Each row comes from the steps of one walk. Every step used is in the known rows, and no mark comes twice. Write the walk behind each row, first mark first.
Known rows:
P -> E: [ -9   0  -1   1  -4  -4   1  -7   3   1  -1   0   1   4  -1  -9  -1   3
 -17  -1  -2   9  -1  -1   7   4  -4   1  -1   0  -2   4  -8   4   3  -4
   2  -2  -9  -6   7]
D -> X -> P -> E -> S: [-10   4   3  -2 -20   3  -3  -4   3  -2  12  -3   7   9 -18 -18   6   1
  -4  -4  -9  14 -13 -16   8   5   4  -2  -6  12   5 -15  -5 -13  -4  -3
 -10 -20  -4  -9  24]
E -> T: [  4   0   4  -2  -1  -9  -3  -2  -4  -6  -9 -11  13 -13   2   1  -8   3
   8  -7   0   7   1   4   0   0  -1  -3   6  -3  -3  -2   6   4   3  -3
  -6 -10  -1   0  -2]
P -> E -> T -> X -> J: [  8  11   8   6  -2  -7   2  -8  -3  -7  -7 -15   2  -8   3 -11 -10   8
 -10  -3  -5   1  -6   1   6  -1  -5  -7   0   4  -6   1  -8   3   7 -16
  -8 -11 -11  -7  12]
Q -> E: [  5  -3  -1  -7   1  -5  -9   4   7   6   4   1  -4   5   2   2  -5   8
  -9   0   1  11   6   0  -1  -1  -2   5  -2   6   3   1   2 -14  -2   0
  -6 -11  -8  -1   8]
D -> V -> Q -> X: [  0 -14  15   1 -12 -16   6 -11   4  11   7   8   0  10  -5  -8  -7  -9
   4  13  14   3   2   5  13 -13  10   0  14   4  -3  -2   6 -18  -6 -16
 -10  18   5  -1   2]
T -> X: [ 12   0   8  11   4   1   2  -1  -6   4  -1  -2  -5   2   3  -3  -1   4
  -1   6   4  -9  -7   1   8 -14  -2  -9   3  -6   1   7  -5  -4  -6  -5
   4  10  -1   5  -5]
J -> X -> D -> V -> Q -> E -> P: [  0  -7  14   0   0 -34  -2 -15   8  -6  23  11   7  15  -7   9  -7   2
   3  -8  17  14   2  -9  20   1   4  -1  22   7  -3  -4   5 -23 -24 -14
  -2 -14  -7  -7   5]
X -> S -> Y: [-17 -13   0  -2   3   4  -1   9  -1 -15   0  13   2  -2 -10 -11  -8  -3
  -1   2   1 -17  10 -16  -4   5  -3  -2  -4  -7   3  -6  -1   1 -10  13
   2  -8   3   3   4]
Q -> E -> P -> X -> G: [ -7 -16  10 -11   0  -9 -14  -3  -6 -10  -4  -2 -10  13  16 -10  -9   9
  -6 -21   9   5   0   4  27  -2  -7  -7  -5  13  13 -15   6 -13  -6   0
  -2  -9  -5  -5  14]
Q -> X: [  0  -9   4   1  -7  -2   0  -1   2   3  -5   2   2   6  -2  -5  -3  -5
  -3   2   3   1   0   2   8 -17   7   0  -1   3   7  -6   4  -9   3 -10
  -4  17  10  -4  -5]
T -> E -> P: [-12  -2   1   0   5 -22   0  -6  -2  -9   1  -3  11   3   6   0   0  -9
  -1  -4   4   0   2   3  19  -4  -8 -14   5  -3   2   0  -2 -18  -5 -10
   6 -11  -7  12   2]
T -> E -> P -> X -> J: [-14   2   4  -5   5 -11   0  -3  -6 -14  -6 -10  -3   2  11 -15 -12  -9
  -4 -10   4  -3   4   3   9   9  -2  -9   1  11   4  -9   1 -10   3 -20
   2 -12  -3   0  15]
G -> X -> P: [ -1  -2   4   9   1  -3   0   0   5  -9  13   2  -1  -8 -16   1  11   3
   6  -9 -14   1  -9  -7  -6  -2   1   5  -3   8  -3 -18   7  -4 -13  -3
  -4  -9  18 -10   1]
E -> P -> X: [ -6  -9   6  -4   9  -6  -2  -8 -11  -5  -6  -2  -3   6   8  -8 -10  -2
   6 -16  13   2   1   6  13   1   2 -11   7  -2   4  -4   7  -2   2 -11
  11   0   0   4   0]
J -> X: [  1  -3  13   7  -7  -2   3  -6  -3  -5   7   2   5   7  -6   6   0  -2
  -3  -2  14  -1  -6   1   3   3   2   3   6   2  -4   0   0   8 -10  -3
   7   1   8 -10  -6]
T -> X -> D -> V -> Q -> E: [ 11  -5  13   3   1 -22  -3  -4   8  10  17   7  -7   9   0  -2  -7   6
  -1  10   7   8   6 -11   8  -8   0   2  17   4   2   2   1 -27 -23 -12
  -9   1 -10  -4   8]
D -> V -> Q -> X -> J: [ -1  -1  11  -1 -13 -12   7  -9   7   3   7   2  -5   6  -5 -11  -8  -8
  -1   9   4   0   0   2   6  -3  10   3   6  16  -5  -8   4 -15   0 -21
 -17   5   3  -7  13]
P -> X: [ -4  -9   7  -3   4   5  -1   1  -9   2  -7  -2  -6   3   9 -12  -9  -2
   1  -6   9   1   4   3   0   3   3  -2   3   1   5  -3   5   5   1  -6
   6   8   4  -3   1]
D -> V: [ -1   4   3   0  -5 -12   4  -3  10   1   4   4   0   4   1   2  -1   0
  10   8   3  -1   2  -1  -2   4   5  -6  12   0  -4   3  -3  -2 -10  -5
  -9   3   0  -6   5]
J -> X -> Q -> E -> S -> Y: [-13  -8  15  -2  -7   3   4   9  -4  -5   9  -4  11   8 -14  -6 -11  -6
  -5  -1   5   5  10  -7  10   2   8  -3  -7  17   2 -17  -1 -14 -17   6
   2 -23   1  -9  16]
D -> X: [ 12  -4   3  -4 -10  -5 -10   3   0  -7   3  -4  -6  11  -8  -5   2   7
   8   1   1   4  -7  -4   4   4  -2   3  -4   4   6  -9  -7  -3   2   6
  -1   5   4 -10   7]
D -> X -> T: [  6   3   6  -1 -21 -12 -16  -2   0 -11  -4  -5  -3  14 -11   1   0   2
   5   8   2   7  -8   9  -4   9 -13  -9 -12   3  10 -16  -7  -2  -1   4
  -3  -3   6 -14   6]
P -> E -> S: [-17   4   3  -1 -15   1   6  -5   0  11   0  -1  14   4  -5 -13   0  -4
  -6  -1   2  11  -5  -7  14   1   3  -5  -3   5   1  -1  -7  -7   3  -3
  -2 -14 -11  -4  14]
D -> V -> Q: [  0  -5  12   0  -6 -15   6 -10   2   8  13   6  -1   4  -3  -2  -4  -6
   8  11  11   4   2   2   6   5   3  -1  17   1 -11   3   3 -10 -10  -7
  -5   1  -6   5   6]
E -> S: [-10   3   3  -1 -12   5   5   2  -2   9   1  -1  12   1  -5  -5   1  -6
   8   0   3   3  -5  -7   7  -3   7  -4  -3   5   2  -5   0 -11   0   0
  -2 -12  -2   3   7]
V -> Q -> X -> T -> E: [-16  -9  15   4 -19 -23  -6  -7  -4   5  -5  -1   7   8  -2  -9  -7 -22
 -11  19   9   5   4  15  10  -9 -14  -9  -2   1   8 -10   3 -24  -9 -16
  -2   4   4   5   3]
V -> Q -> X -> G -> Y: [-12 -20  14   9  -6  -7  -2  -8  -9  -3   1   9  -1   8  -4 -15  -1  -8
  -9  -3   2   2   4  -1  30 -18  -7   7 -14  10  22 -19  12 -16  -1   2
  -4  13  10 -12   6]
V -> Q -> E -> T: [  9 -10  11  -9  -1 -17  -9  -7  -3   6   2  -7  10  -7   1  -1 -14   6
  -2  -4   8  20   7   6   6   1  -3   5   8   3  -7  -1  11 -15   1  -4
  -8 -22 -13   7   7]
E -> Q -> X: [ -3  -9  14   4 -20  -7   9  -8   0   5  -6   4   9   4   0  -5  -5 -13
   3   3  16   3   1   8  10 -16   5  -3  -2  -7  11   2   3 -14   2 -17
   3  16   6   3  -4]
G -> X -> D -> V -> Q -> E -> S: [ -9  -4  15  -2 -13 -23   1   2  10  15  19   8  11   5 -13  -3   1  -2
  15   1   7  18   0 -18  12  -5   8   7   9  17   1 -17   1 -31 -20  -6
  -9 -15   0 -14  11]
S -> Y: [-10 -11   2  -2   5   1   2   7  -5  -7  -2   2   0  -7  -1  -9  -5  -2
  -1   6  -4  -8  10 -10  -2   2  -2  -4  -3  -1   0  -4  -3   0   0  11
   2  -5   4  -3   0]
T -> E -> S -> X: [-16 -15  10  -3 -13  -7  -1   1  -9   2  -4  -5  10   1  -8 -16   0 -19
   5   7  10  -4   0  -7  11  -7  -1   8  -1   2   9 -14 -10 -27  -3 -10
   5  -6   5   5   5]

Write each row's walk:
[-13 -13   7  -3 -15  -2   0  -8  -6   3  -3  -1   6   5 -13 -18  -2  -7
  -1   1   9   5  -5  -6  14  -3   4  10  -3   2   5 -11 -13 -14   6  -9
   5  -5  -1  -4   6] : P -> E -> S -> X
[-16   5   4   2  -4 -28  -6 -10  -1 -11  -6  -4  14   5   2   3  -3 -13
  -2   2   4   3   1  14  13   1 -17 -23  -1  -4   5  -6  -2 -18  -7 -11
   4 -17  -5   7   3] : X -> T -> E -> P
[ -9   0  10  -1  -5 -13  -8 -12  -8  -8 -12  -2  -1  10   3  -4 -10  -5
   4  -8  11   6   0  18   4   7  -9 -22  -2  -2   8 -11   5  -2   0 -10
   7  -8   2  -2   0] : E -> P -> X -> T
[-17 -10  14  -2   2 -31   2 -10  -2  -3  12   4   3   6   6 -11  -9 -16
   7   0  13   4  10  -8  17   3   0  -7  27   0   3  -7   5 -21 -22 -21
   2   2  -3   1   7] : T -> E -> P -> X -> D -> V -> Q
[ -7  -2  10  -9  -6   7   0   7  -2  10   2 -10   2  15  -3 -10 -11  -5
  -2  -9   6  17   7   7  10   1  11  -3  -7  20  10 -16   7 -19  -9  -9
  -1 -16  -6  -1  23] : P -> X -> Q -> E -> S
[  1  -1  10   8   1  -4   5   2   1  -8   5  -9  -2   3 -15   6   4  -4
   4 -10  -5   5  -2  14   9  -2   4   3  -9  13  -2 -21   0   1 -14  -4
   7   4  14 -11   2] : G -> X -> Q
[ -6   0   3   2  -8 -18   2   0  17  -3   5   8   2   7  -1  -1  -2  -5
   9   6  -2   0   5 -15   2 -12  11  -2  14   3  10 -11   1  -9 -18 -15
 -16  22  14 -22  -1] : Q -> X -> D -> V
[  3 -12   7  -1  -1   2   1  -3  -5 -15   0 -10  -8   8 -15  -3  -4 -10
   0  -5   1   0   3  13   5  -1   6  11  -7   6   6 -20  -2  -8  -9 -10
   8   8   9  -2   5] : S -> X -> Q
[-16  -3   8   4 -18 -20  -7  -1   2  -1 -11  -4   9   7   1  -5  -4 -18
 -11  16   3   1   5  13   3  -9 -13 -13  -6   0  14 -11   0 -18  -8 -14
  -4   5   9  -3   2] : Q -> X -> T -> E
[-10   1  10   3 -17  -9  11 -14   1   3  -1   2  11   0   1  -8  -3  -6
  -8   0  14  10   0   6   9   5  -4  -3  -1 -10   4  13  -7  -2   2 -12
  10  -3 -13   4   6] : P -> E -> Q
[-27 -17  11   0 -13   1   9  -6  -7   4  11   7  10  -2 -17 -30  -6 -12
 -13   6  -5   4   4 -18  14  -8   7  -4  -4   9   0 -15   4 -22  -4  -4
  -6 -14   1   1  17] : V -> Q -> X -> P -> E -> S -> Y
[-13 -14   9   9  -4  -3  -3  -2  -4  -8  -6   6   0   8  -1 -11   1  -4
  -8  -5  -4  -1   4  -3  24 -18  -7   3 -18  10  27 -19   8 -10  -1   4
  -6  16  14 -20   3] : Q -> X -> G -> Y
[ -4 -10   8   5  -7  -6 -11   2  -5 -18   1   2  -5  12  -6 -10   6   5
   0  -7  -5   2  -1  -9  21  -2 -14   5 -21  11  27 -23  -1  -6  -1  16
  -3   5   9 -24  12] : D -> X -> G -> Y
[ -5   1   9   5  -8  -9  -1 -15  -1 -16   6  -8  18  -8  -9  -2  -5   4
 -12 -13  -3  15  -5  -3   2   7   0  -1   8   0  -7  -5   6  10 -10 -12
  -7 -20   0 -11   6] : J -> X -> P -> E -> T
[-16 -13  14  -1 -16 -20   5 -14   2   5  15   9   5   7 -15 -17  -3 -12
   6   7  11   8   2 -18  15   1   7  11  16   4   0 -12  -7 -21 -14 -15
  -4   0  -3 -10  10] : P -> E -> S -> X -> D -> V -> Q
[ -8  -3  18  -2 -17 -17   3  -3   7  12  24   9  13  13 -11   0  -4  -5
   6   2  17  15   1 -18  12   1  10   5  15  14   1  -8   4 -25 -26  -9
  -9 -16  -5 -12  13] : J -> X -> D -> V -> Q -> E -> S
[  7  -1  12   0  -3  -3  -3   0   5  -7  12  -7  -1  18  -9  11  -7   2
 -15  -8   7  14   5  11   7   4   5   4  -3  16   1  -9   5  -7 -22  -7
   2  -8  -2  -9  12] : J -> X -> Q -> E
[ -4  -3   8   0  -4 -18   5  -7   6   1  17  10   0   2  -5  -1  -2  -6
   9   7   4   3   5 -12   4   3   4   4  19   2  -3  -5   4 -10 -19  -9
  -7   5  -1  -7   4] : X -> D -> V -> Q
[-14 -16  10  -9  -5  -2   2   6  -7  11   9   4   8  -2  -7 -16 -11  -5
  -1   8   5   6  11 -14   9   1   1   0  -3  10  -2  -7   1 -26  -2  11
  -2 -26  -9   7  15] : V -> Q -> E -> S -> Y
[ 14  11   9   6   1  -4   1  -2  -5  -9  -7 -15   1 -11   2  -6  -9   7
   2  -3  -4  -6  -7   1   1  -4  -1  -6   0   5  -4  -1  -3   0   4 -12
 -10 -10  -4  -2   6] : E -> T -> X -> J
[ -4   3   4  -5   0   7   0   2  -5  -7  -6  -6 -12   0   6 -15 -11  -1
  -2  -8   1  -3   2   0  -7  12   4   3  -4  13   3  -9   2   5   7 -12
  -3  -3   2  -9  13] : P -> X -> J
[ -1 -19  16  -9 -16 -14  -2  -7   0  13  10   4   2  10 -13 -12  -8  -7
  10   9  20   9   2  -5  12  -2   7  13   9   9   1 -11  -4 -37  -6 -11
  -6 -11  -4   3  13] : D -> V -> Q -> E -> S -> X
[  8  -3   4  -9   0 -14 -11   1   2   0  -5 -10  11  -8   4   3 -12  10
   0  -7   0  17   7   2   1   0  -2   1   4   3  -1  -2   7  -9   1  -2
 -11 -20  -9  -1   6] : Q -> E -> T
[  0   6   4   4  -2  -7   2   2   5  -8   2  -4  -5  -7  -9  -1   4   3
   5  -7  -7  -2  -7  -2  -2   5  -1   9  -9  17  -5 -15  -5   2   4  -5
  -4  -9  11 -19   5] : G -> X -> J
[ -5  -3  12  -7 -15 -12   2  -3   6  21  15   5   9  10  -5  -6  -7  -3
   7   8  14  16   3  -6  12   1   7  -1   9  13  -3  -1   2 -32  -9  -5
 -12 -21 -14   5  19] : D -> V -> Q -> E -> S
[ -8 -15  11   1 -14  -9   1  -8   9   2   9  19   2  15 -13  -8  -8 -10
   2   6  18  -6   0  -2  12  -9   8   1  12  -3   1  -4   8 -15 -17 -13
  -9  14   4   5   4] : D -> V -> Q -> X -> S
[ -2  -8   8   0 -13 -11 -11  -9  -4  -8 -11  -2  -4   5 -11  -3  -4  -6
   3   8   6  -1  -2  12  -7   3 -11   1  -8  -3   9 -16  -6  -7   0  -5
   3  -2  10  -7  -4] : S -> X -> T
[-18  -2  11   0  -9 -14  -8   0  -8  -2 -14  -8   3   5   9 -11  -8 -16
  -7   9   7   2   7  14  -3   7 -15 -14  -2  -1  13  -9   0  -8  -9 -11
   5  -3   4  -3   6] : P -> X -> T -> E
[ -7   0  16   6 -29 -14   1 -12   2   2 -11   2  11   7  -4  -1  -7 -14
   2   9  15   6  -1  20   2  -8  -5 -15 -10  -7  15  -5   3 -12  -1 -16
   0   7   8  -2  -4] : E -> Q -> X -> T
